Known rows, with every way that one mark hangs from another
Q_214{Q_435 Q_641}: [-2.777 -2.413  0.963  1.778 -2.337  0.534  3.089 -0.027 -2.401 -0.253
  0.761  0.369  3.666  3.579 -0.504  2.014 -0.723  0.944  0.674]
Q_722{Q_208{Q_648} Q_471 Q_902}: [-3.289 -0.927  0.972  2.006 -1.646 -1.762  2.926 -1.788 -0.479  2.033
  0.801  1.192 -1.245  2.920 -2.719  2.026 -0.614 -0.568  1.427]
Q_722{Q_471}: [-2.896 -1.645  0.748  1.874 -1.652 -0.077  1.889 -0.112 -1.314  1.443
  0.620  0.255  0.082  3.509 -0.216  2.581 -1.213 -0.307  0.337]
Q_722{Q_208{Q_648{Q_435{Q_214}}} Q_471 Q_902}: [-3.425 -2.507  1.571  1.876 -0.788 -3.218  3.834 -2.188 -0.968  1.398
  1.607  1.944 -0.560  3.418 -3.854  3.405  0.091  0.165  0.991]
Q_722{Q_208{Q_648}}: [-3.442 -1.094  1.550  1.705 -1.649 -0.946  2.815 -1.023 -2.019  0.585
  0.259  1.062 -0.139  1.954 -1.927  1.998 -0.638 -0.499  1.863]
Q_435{Q_214}: [-2.117 -2.625  1.227  1.471 -1.833 -1.106  2.651 -0.010 -3.818 -0.141
  1.482  0.384  2.171  3.334 -0.158  2.690 -0.555  0.447  0.904]
Q_208{Q_648{Q_435{Q_214{Q_641} Q_722{Q_902} Q_961}}}: [-3.867 -1.424  0.789  2.000 -2.503 -1.003  4.142 -1.107 -1.484 -0.556
  2.443  4.252  2.955  2.680 -2.494  3.328 -0.098  0.282 -0.753]
Q_648{Q_435{Q_214{Q_641}}}: [-2.931 -3.429  0.990  1.934 -1.629 -0.007  4.345  0.412 -3.004 -0.846
  1.188  1.812  2.374  3.860 -1.409  3.885 -0.349  0.620  0.175]
Q_648{Q_435{Q_214 Q_722{Q_208 Q_471} Q_961}}: [-4.296 -1.274  0.400  1.977 -0.734 -2.034  1.145 -1.598 -0.159  0.807
  2.067  2.510 -1.189  4.303 -1.300  3.474 -0.011  0.151 -1.082]
Q_236{Q_214}: [-2.164 -2.164  0.845  1.309 -0.499 -1.057  1.808 -0.129 -3.558 -0.860
  0.248  0.160  2.783  3.200  0.723  2.769 -0.632 -0.528  0.827]
Q_641{Q_722{Q_208{Q_648} Q_471}}: [-4.275 -0.058  0.947  2.225 -2.153 -1.254  1.450 -1.472 -1.012  2.044
 -0.266  0.723 -1.753  3.896 -2.048  3.018 -0.815 -0.761  0.771]
Q_214{Q_435{Q_722{Q_208 Q_471 Q_902}} Q_641}: [-3.674 -0.685  0.000  2.323 -2.487 -0.640  2.071 -1.994  0.116  1.017
  1.054  1.263  0.698  5.560 -1.512  2.241 -0.138  0.579 -0.126]
Q_722{Q_208{Q_648{Q_435}} Q_471 Q_902}: [-3.923 -1.286  1.607  1.697 -0.362 -2.091  3.185 -2.269  0.487  1.787
  0.674  1.817 -1.308  2.533 -3.211  2.859 -0.043 -0.343  1.192]
Q_648{Q_435{Q_214 Q_722{Q_208 Q_902}}}: [-3.379 -1.040  1.602  1.049 -0.545 -2.666  2.193 -2.416 -1.598 -0.336
  1.386  1.991  0.470  3.923 -1.002  3.442  1.252  0.499  0.527]
Q_648{Q_435{Q_722{Q_208}}}: [-4.241 -0.200  1.630  1.144 -0.321 -0.745  1.298 -1.775 -0.699 -0.175
  0.052  1.657 -0.491  3.096 -0.199  3.338  0.468 -0.126  0.487]
Q_236{Q_214{Q_435{Q_722{Q_208 Q_471} Q_961} Q_641}}: [-3.913 -1.353 -1.050  2.639 -1.630 -0.944  1.064 -1.089 -0.756 -0.217
  1.249  1.777  1.663  5.721 -0.939  2.437 -0.752 -0.048 -1.316]
Q_722{Q_208}: [-2.939 -1.074  1.094  1.417 -1.153 -0.647  1.788 -0.672 -1.895  0.398
  0.395  0.316 -0.549  2.804 -0.222  1.960 -0.263 -0.260  1.585]
Q_641{Q_722}: [-3.143 -0.144  1.445  1.139 -1.773 -0.287  0.824 -0.507 -2.466  0.504
 -0.165  0.004  1.012  3.345  0.899  2.884 -0.359 -0.164  0.714]
Q_648{Q_435}: [-3.236 -1.784  1.973  0.942 -0.224 -0.451  2.357 -0.619 -1.470 -0.037
  0.315  0.904  1.373  2.076 -0.059  3.141 -0.082  0.161  0.862]

Rows
[-2.658 -0.972  0.029  1.422 -1.497 -1.608  1.136 -1.081 -2.243 -0.768
  1.263  0.885  4.578  4.453  0.063  2.170  0.157  0.486 -0.308] | Q_236{Q_214{Q_435{Q_961} Q_641{Q_722{Q_902}}}}
[-3.401 -0.931 -1.062  2.823 -3.062 -0.970  2.310 -0.909 -0.624  0.899
  2.725  2.915 -0.724  5.447 -1.764  2.501 -0.368 -0.090 -1.046] | Q_435{Q_214{Q_641} Q_722{Q_208 Q_471 Q_902} Q_961}
[-3.981  0.242  0.824  2.069 -2.183 -1.538  2.148 -2.400 -0.146  1.734
  0.717  1.902 -1.112  3.517 -2.093  2.500 -0.420 -0.728  0.612] | Q_435{Q_722{Q_208{Q_648} Q_471 Q_902}}
[-4.296  0.563  0.901  1.742 -2.015 -0.815  1.437 -1.498 -0.867  0.466
  1.120  2.560 -0.172  1.762 -1.147  1.764 -0.522 -0.706  0.371] | Q_435{Q_722{Q_208{Q_648}} Q_961}
[-5.269 -0.332  0.183  2.712 -1.862 -0.244  2.451 -0.961  0.611  1.525
  0.504  2.923 -1.740  3.710 -3.209  3.490 -0.746 -0.672 -0.638] | Q_214{Q_641{Q_722{Q_208{Q_648{Q_435{Q_961}}} Q_471}}}
[-3.435 -0.707  0.453  1.189 -0.357 -2.446 -0.159 -2.007 -1.746 -1.026
  1.147  0.944  2.715  3.790  0.412  1.781  0.208  0.181 -0.042] | Q_236{Q_214{Q_435{Q_722{Q_208} Q_961}}}
[-4.395  0.034  1.171  1.563 -1.205 -1.365  2.020 -2.205  1.071  1.410
  1.624  3.263  0.639  2.049 -1.816  2.953 -0.345 -0.402 -0.764] | Q_208{Q_648{Q_435{Q_722{Q_471 Q_902} Q_961}}}
[-3.677 -1.209 -0.893  2.981 -2.942 -0.744  1.680 -0.026 -1.495  1.243
  1.766  1.741 -1.417  5.937 -1.682  3.034 -0.801 -0.129 -0.892] | Q_435{Q_214{Q_641{Q_722{Q_208 Q_471}}} Q_961}
[-3.648 -3.012  0.873  2.230 -2.152 -0.428  4.703  0.280 -2.327 -0.452
  2.043  3.374  2.639  2.204 -2.854  3.205 -0.858  0.267 -0.170] | Q_208{Q_648{Q_435{Q_214{Q_641} Q_961}}}
[-4.655 -0.618  0.097  2.735 -2.883 -0.777  1.808 -1.247 -0.164  1.677
  0.945  1.572  0.271  4.372 -3.019  2.106 -0.982  0.139 -0.247] | Q_214{Q_435{Q_961} Q_641{Q_722{Q_208{Q_648} Q_471}}}
[-3.329 -1.598 -0.689  2.805 -3.359 -0.136  1.944  0.606 -2.052  1.052
  1.887  1.699  0.570  5.401 -0.996  3.259 -1.216  0.014 -1.362] | Q_435{Q_214{Q_641{Q_722{Q_471}}} Q_961}
[-3.320 -1.500  0.005  2.502 -3.108 -0.064  2.985 -0.215 -3.108 -0.701
  1.126  2.051  0.640  5.217 -0.970  3.189 -0.318  0.134 -0.068] | Q_435{Q_214{Q_641} Q_722{Q_208}}
[-4.368  0.680  1.802  0.979 -0.408 -2.467  1.425 -2.551  0.199  0.967
  0.862  2.268 -0.585  1.682 -2.040  2.474  0.758 -0.298  0.947] | Q_641{Q_722{Q_208{Q_648{Q_435{Q_961}}} Q_902}}
[-3.679 -1.642  0.273  2.386 -1.656 -1.698  2.886 -1.383 -0.966  1.060
  1.084  1.704 -1.086  6.125 -2.510  4.252  0.431  0.325 -0.189] | Q_648{Q_435{Q_214{Q_641{Q_722{Q_208 Q_471 Q_902}}}}}
[-2.949 -1.762 -0.316  2.187 -1.903 -1.114  2.153 -1.412 -1.638 -0.286
  0.835  1.105  4.022  5.954 -0.496  3.094 -0.518  0.303 -0.933] | Q_236{Q_214{Q_435{Q_722{Q_471 Q_902}} Q_641}}
[-2.901 -1.485  1.245  1.013 -0.788 -1.657  0.845 -1.502 -3.125 -1.324
  0.304  0.224  4.873  4.058  1.094  2.766 -0.139  0.477  0.035] | Q_236{Q_214{Q_435{Q_722}}}
[-3.974 -1.194  1.029  1.750 -1.525 -2.458  2.618 -2.086 -0.247  1.072
  2.548  3.337  1.392  2.916 -2.329  3.416 -0.244  0.120 -0.975] | Q_208{Q_648{Q_435{Q_214 Q_722{Q_471 Q_902} Q_961}}}
[-3.847 -0.277 -0.497  2.299 -2.419 -0.753  1.412 -1.861  0.940  1.187
  2.115  1.982  0.517  4.869 -1.377  1.517 -0.179  0.534 -0.771] | Q_214{Q_435{Q_722{Q_208 Q_471 Q_902} Q_961} Q_641}
[-4.527 -1.244  1.039  1.975 -0.431 -1.474  2.293 -1.442  0.788  1.677
  1.216  2.374 -1.651  1.908 -2.961  2.463 -0.686 -0.520  0.298] | Q_722{Q_208{Q_648{Q_435{Q_961}}} Q_471}
[-2.980 -1.778  0.166  2.380 -3.458  0.522  3.274  0.347 -3.611 -0.862
  1.202  2.043  2.586  4.832 -0.289  3.458 -0.783  0.239 -0.484] | Q_435{Q_214{Q_641} Q_722}
[-4.470  0.025  1.679  1.608 -0.673 -2.400  1.960 -2.740  0.369  2.036
 -0.025  1.508 -1.687  3.479 -2.806  3.577  0.339 -0.430  0.816] | Q_641{Q_722{Q_208{Q_648{Q_435}} Q_471 Q_902}}
